Known rows, with every step that occurs
sori -> gilas -> nuto -> zumi: [ 0.56  0.47  3.32 -2.35 -2.63 -1.93  1.92 -0.31 -1.32 -0.99 -1.10 -0.70
  0.06  2.72  0.58 -1.53 -1.06 -0.37  0.92  2.92  0.08 -1.34]
tanemi -> sori -> gilas: [ 0.63  0.03  3.47 -0.06 -0.49  3.21  1.90  0.48 -1.34 -0.32 -1.19 -0.28
  0.55  1.17 -0.38 -0.36  2.10 -1.08  1.79  0.80 -1.06 -1.53]
tanemi -> sori: [ 0.52 -0.89  0.53  0.34 -0.36  0.51  1.13  0.23 -1.18  0.31 -0.48 -0.91
  0.03  0.38 -0.77 -0.54  1.33  0.23  1.10 -0.75 -1.18 -0.59]
nuto -> zumi -> piro: [-0.37  0.94  0.33 -0.68 -1.16 -3.80  1.99  0.26 -0.10  0.60 -0.06 -0.06
  2.25  2.28 -1.16  1.01 -2.22 -1.35 -0.36  0.77  1.43  0.32]
gilas -> tanemi -> nuto -> zumi -> dabi: [ 0.79  0.21  1.28 -1.17 -3.85 -4.60  0.21 -0.13 -2.51  1.19  1.57 -2.58
 -0.25  0.53 -2.27 -0.74  1.08  1.09 -0.15  0.27  1.97 -1.64]
dabi -> piro -> zumi -> gilas -> tanemi: [-2.14 -1.31  1.50 -0.95 -2.56 -2.50 -0.23 -0.23 -1.04  2.27  0.33 -0.87
  4.28 -0.20 -2.17 -1.31 -3.28 -2.06 -0.64  2.67  2.35  0.00]
zumi -> gilas -> sori -> nuto: [-0.85 -0.47  2.20 -2.11 -2.95  1.43  2.20 -0.27 -1.23 -0.71  1.27  1.18
  2.80  0.93 -3.80 -1.04  0.01  0.11  1.96  0.59 -0.25 -3.30]
tanemi -> sori -> gilas -> nuto: [ 0.54 -0.45  3.65 -1.66 -0.43  0.46  2.34 -0.05 -2.50 -0.65 -1.28 -0.85
  0.55  2.39  0.22 -2.19  1.13 -0.88  2.47  1.08 -1.91 -1.77]
sori -> gilas -> tanemi -> nuto -> zumi: [ 1.46  0.41  4.68 -1.44 -2.42 -0.56  1.11 -0.23 -2.21 -0.14 -0.06 -1.92
  0.40  1.27 -1.67 -0.67 -1.17  0.20  1.16  3.24  0.44 -1.71]
dabi -> piro -> zumi -> gilas -> sori -> nuto -> gisaki: [-1.77 -2.25  1.03 -1.12 -5.19  1.32  2.80 -0.23 -1.09  0.55 -0.87  0.37
  2.60  1.29 -4.21 -1.04 -1.33 -2.79 -0.69  2.84 -0.34 -2.36]
piro -> zumi -> tanemi -> gilas -> nuto -> gisaki: [-1.15 -3.24  1.40 -1.99 -5.83 -5.51 -0.31  0.56 -3.27  1.21 -1.62 -2.47
  0.14  0.60 -0.70  0.69 -0.59 -0.40  0.06  1.32 -0.04 -1.79]
piro -> zumi -> tanemi -> sori -> gilas -> nuto -> gisaki: [ 0.13 -2.14  3.70 -2.11 -3.86 -2.70  0.09  0.71 -3.57 -0.30 -1.89 -2.32
  0.56  2.12 -1.69 -0.07  2.52 -2.30  0.33  1.11 -0.82 -2.93]
tanemi -> gilas -> sori -> nuto -> zumi -> dabi: [ 0.12 -1.11  1.45 -1.80 -7.23  0.00  4.35  0.59 -2.87  0.42 -0.06 -0.04
  0.02  1.02 -3.08 -2.12  1.34  1.08  2.41  1.48  0.45 -3.13]
tanemi -> gilas -> nuto -> zumi: [ 0.04 -1.69  1.79 -1.94 -4.55 -4.13  2.85 -0.28 -2.09  0.63 -1.16 -1.68
 -0.22  1.58  0.66 -1.38 -2.70  1.66  1.40  2.66 -0.31 -0.88]
dabi -> piro -> zumi -> tanemi -> sori -> gilas: [-0.88 -1.29  3.72 -0.02 -2.65  0.83  0.49  0.86 -2.78  1.13 -3.02 -0.93
  1.37  0.34 -0.24 -0.43  1.66 -4.14  1.06  1.16  0.36 -1.68]
dabi -> piro -> zumi -> tanemi: [-1.55 -1.34  0.29  0.12 -1.86 -2.45 -1.39  0.33 -1.39  1.34 -1.69 -0.69
  0.93 -0.69 -0.05  0.07 -0.58 -3.20 -0.59  0.41  1.39 -0.22]
dabi -> piro -> zumi -> tanemi -> gilas: [-1.86 -2.49  1.53  0.20 -4.40 -1.79  0.21  0.72 -2.40  2.49 -2.81 -1.19
  0.83 -1.13  0.55  0.56 -1.15 -2.14  0.69  1.46  1.18 -0.46]
gilas -> tanemi -> nuto -> gisaki: [ 0.73 -1.12  1.54 -0.39 -0.99 -0.56  0.25 -0.73 -1.62  0.01  1.07 -2.67
 -0.54  0.11 -2.38  0.44 -1.34 -0.04  0.06  1.07 -0.72 -1.03]
gilas -> nuto -> zumi -> piro: [-0.38  0.31  0.40 -2.11 -1.26 -6.70  2.33 -0.38 -1.24  0.21  0.02 -0.69
  2.29  3.48 -0.54 -0.73 -3.36 -1.18  0.47  1.08  0.55  0.04]
piro -> zumi: [-0.02 -0.75 -1.31  0.11 -1.64 -2.69 -1.51  1.04 -0.43  1.02 -0.85  0.21
  0.83  0.28 -0.80 -0.40  0.45  0.35 -2.25  0.53  0.48  0.38]
dabi -> piro -> zumi -> gilas -> nuto -> gisaki: [-2.41 -2.27  0.55 -1.31 -4.37 -4.08  1.13 -0.71 -0.80  1.75 -1.14 -1.46
  2.20  1.71 -0.45 -0.12 -2.16 -2.43 -1.95  2.50  0.40 -0.62]
nuto -> zumi -> tanemi -> gilas -> sori: [-0.23 -2.16  3.70 -1.44 -5.24 -2.96  1.71  0.00 -2.64  0.68 -0.21 -1.52
  2.35 -0.61 -2.85 -1.21 -0.69  0.46  2.50  1.35  0.80 -1.61]
dabi -> piro: [-1.02 -0.34  0.23  0.76  0.54  1.57  1.37 -0.70  0.17  0.61 -1.24 -0.16
  0.00 -0.18  1.05 -0.73 -1.84 -2.38  0.47  0.99 -0.09  0.72]

Rows
[-0.73 -1.63  1.57 -1.48 -1.87 -2.22  1.85 -0.29 -2.16  0.82 -0.95 -1.02
 -0.29  0.83  1.09 -1.44 -1.63  1.11  2.02  1.44 -1.20 -0.64]
tanemi -> gilas -> nuto
[ 0.64  0.11  0.22 -1.74 -5.04 -0.78  2.95  0.30 -1.93 -0.83  0.95  0.45
  0.12  1.49 -3.75 -2.61  1.92  0.13  0.99  0.37  0.67 -2.87]
gilas -> sori -> nuto -> zumi -> dabi
[-0.54 -0.11 -2.19 -0.10 -3.20 -3.88 -1.57  1.41 -0.90  1.71 -0.03  0.12
  0.35  0.09 -0.89 -0.39  3.53 -0.06 -2.70 -0.92  1.91 -0.43]
piro -> zumi -> dabi
[-0.77 -1.03  1.78 -1.23 -3.41 -5.04 -1.71  0.29 -2.23  2.34  1.19 -1.72
  3.13  0.27 -3.37  0.22 -0.47  1.46 -1.11  1.08  1.26 -1.49]
piro -> zumi -> gilas -> tanemi -> nuto
[-0.28 -1.87  1.95 -0.24 -2.05  0.64  2.34 -0.01 -1.43  0.82 -0.24 -0.21
  2.19 -0.66 -1.99 -2.35 -0.80  0.72  2.03  1.24 -0.99 -0.21]
tanemi -> gilas -> sori
[ 0.16  0.22  4.85 -3.36 -2.96 -3.29  0.64 -0.35 -2.43 -1.06 -0.91 -1.39
  0.33  1.94  0.14 -0.21 -0.29 -1.39  1.80  1.88  1.10 -2.62]
sori -> gilas -> nuto -> zumi -> tanemi
[-0.98 -0.74  1.64 -1.95 -3.13 -6.01  3.86  0.02 -2.20  1.43 -1.03 -1.13
  1.88  3.02  0.16 -0.31 -4.00 -0.13  1.73  2.15  0.31 -0.32]
tanemi -> gilas -> nuto -> zumi -> piro
[ 0.79 -1.46  2.11 -1.52 -5.67  1.36  4.48  0.21 -2.48 -0.54 -0.72 -0.02
  0.44  1.15 -2.87 -2.25 -1.70  1.37  2.73  2.81 -1.05 -2.36]
tanemi -> gilas -> sori -> nuto -> zumi
[ 0.41 -0.60  1.49 -1.32 -4.38  0.84  4.31 -0.23 -3.47  0.12 -0.07 -1.86
 -0.81  1.44 -2.45 -2.77 -0.70 -2.20  2.76  1.59  0.93 -2.73]
gilas -> tanemi -> sori -> nuto -> zumi -> dabi -> piro
[-0.56 -2.28  1.51 -1.28 -3.48 -1.20  2.52 -0.48 -1.68  0.34 -0.95 -1.94
 -0.83  1.07  0.47 -0.03 -1.84  0.34  1.31  1.98 -1.51 -0.95]
tanemi -> gilas -> nuto -> gisaki
[ 0.10  0.48 -0.23 -0.52 -3.98 -3.26  0.67  0.34 -0.51  0.75  0.43 -0.71
 -0.37  0.66 -0.51  0.08  2.15  0.19 -1.07 -0.10  2.28 -0.99]
nuto -> zumi -> dabi
[-1.25 -1.47  1.05 -1.13 -3.39 -3.62 -0.60  0.44 -0.74  1.50  0.78  0.63
  5.24  0.20 -4.21 -1.62  0.67  0.40 -1.49  0.62  0.97 -0.68]
piro -> zumi -> gilas -> sori
[-0.98 -0.39  0.01 -1.37 -3.42 -4.37  2.59 -0.86 -1.52  0.97 -0.56 -1.43
 -0.54  1.67  1.08 -2.41 -0.89 -2.09  0.09  1.09  1.43 -0.55]
gilas -> nuto -> zumi -> dabi -> piro
[ 1.23 -0.54  0.94 -1.69 -3.53  0.45  2.98 -0.12 -1.43 -1.61  0.15  0.55
  0.67  1.63 -3.50 -2.70 -1.02  0.58  1.32  1.84 -0.81 -2.07]
gilas -> sori -> nuto -> zumi
[-1.50  0.12 -0.49  0.67 -1.17  0.28  1.20 -0.29 -0.40  1.54 -0.48 -0.17
 -0.61 -0.48  1.06 -0.80  1.21 -2.84  0.08 -0.51  1.33 -0.04]
zumi -> dabi -> piro
[-2.42 -1.08  0.42 -0.04 -3.24 -2.05 -0.04  0.10 -0.05  2.53 -1.05  0.12
  2.95  0.23 -0.33  0.28 -0.95 -1.95 -1.66  1.70  1.60 -0.13]
dabi -> piro -> zumi -> gilas
[-0.77 -1.35  1.66 -0.96 -6.74  1.59  5.71 -0.02 -2.79  0.94 -1.37 -0.19
  0.07  0.83 -1.70 -3.03 -0.48 -1.38  2.78  2.45  0.28 -2.50]
tanemi -> gilas -> sori -> nuto -> zumi -> dabi -> piro
[ 0.60 -0.40  0.59 -1.20 -1.14  2.78  2.23 -0.13 -1.55 -1.60  0.38  1.20
  0.51  0.89 -3.07 -2.67 -0.22 -0.09  1.88  0.57 -1.68 -2.12]
gilas -> sori -> nuto
[ 0.12 -1.51  1.81 -1.14 -3.33  3.07  3.80  0.25 -2.43 -0.37 -0.42  0.70
  0.43  0.39 -2.46 -2.18 -0.78  0.90  3.27  1.68 -1.94 -2.30]
tanemi -> gilas -> sori -> nuto
[-0.12  0.41  3.01 -1.96 -0.01 -0.13  1.22 -0.37 -1.36 -1.00 -0.78  0.08
  0.54  1.92  0.96 -1.58 -0.33 -1.15  1.60  1.83 -0.75 -1.25]
sori -> gilas -> nuto
[-0.45  0.27  1.84 -2.39 -5.64 -0.23  2.31  0.04 -0.74 -0.43  0.18  0.08
  0.41  2.03 -1.71  1.69 -0.62  0.98  0.83  1.70  1.16 -3.43]
sori -> nuto -> zumi -> gilas
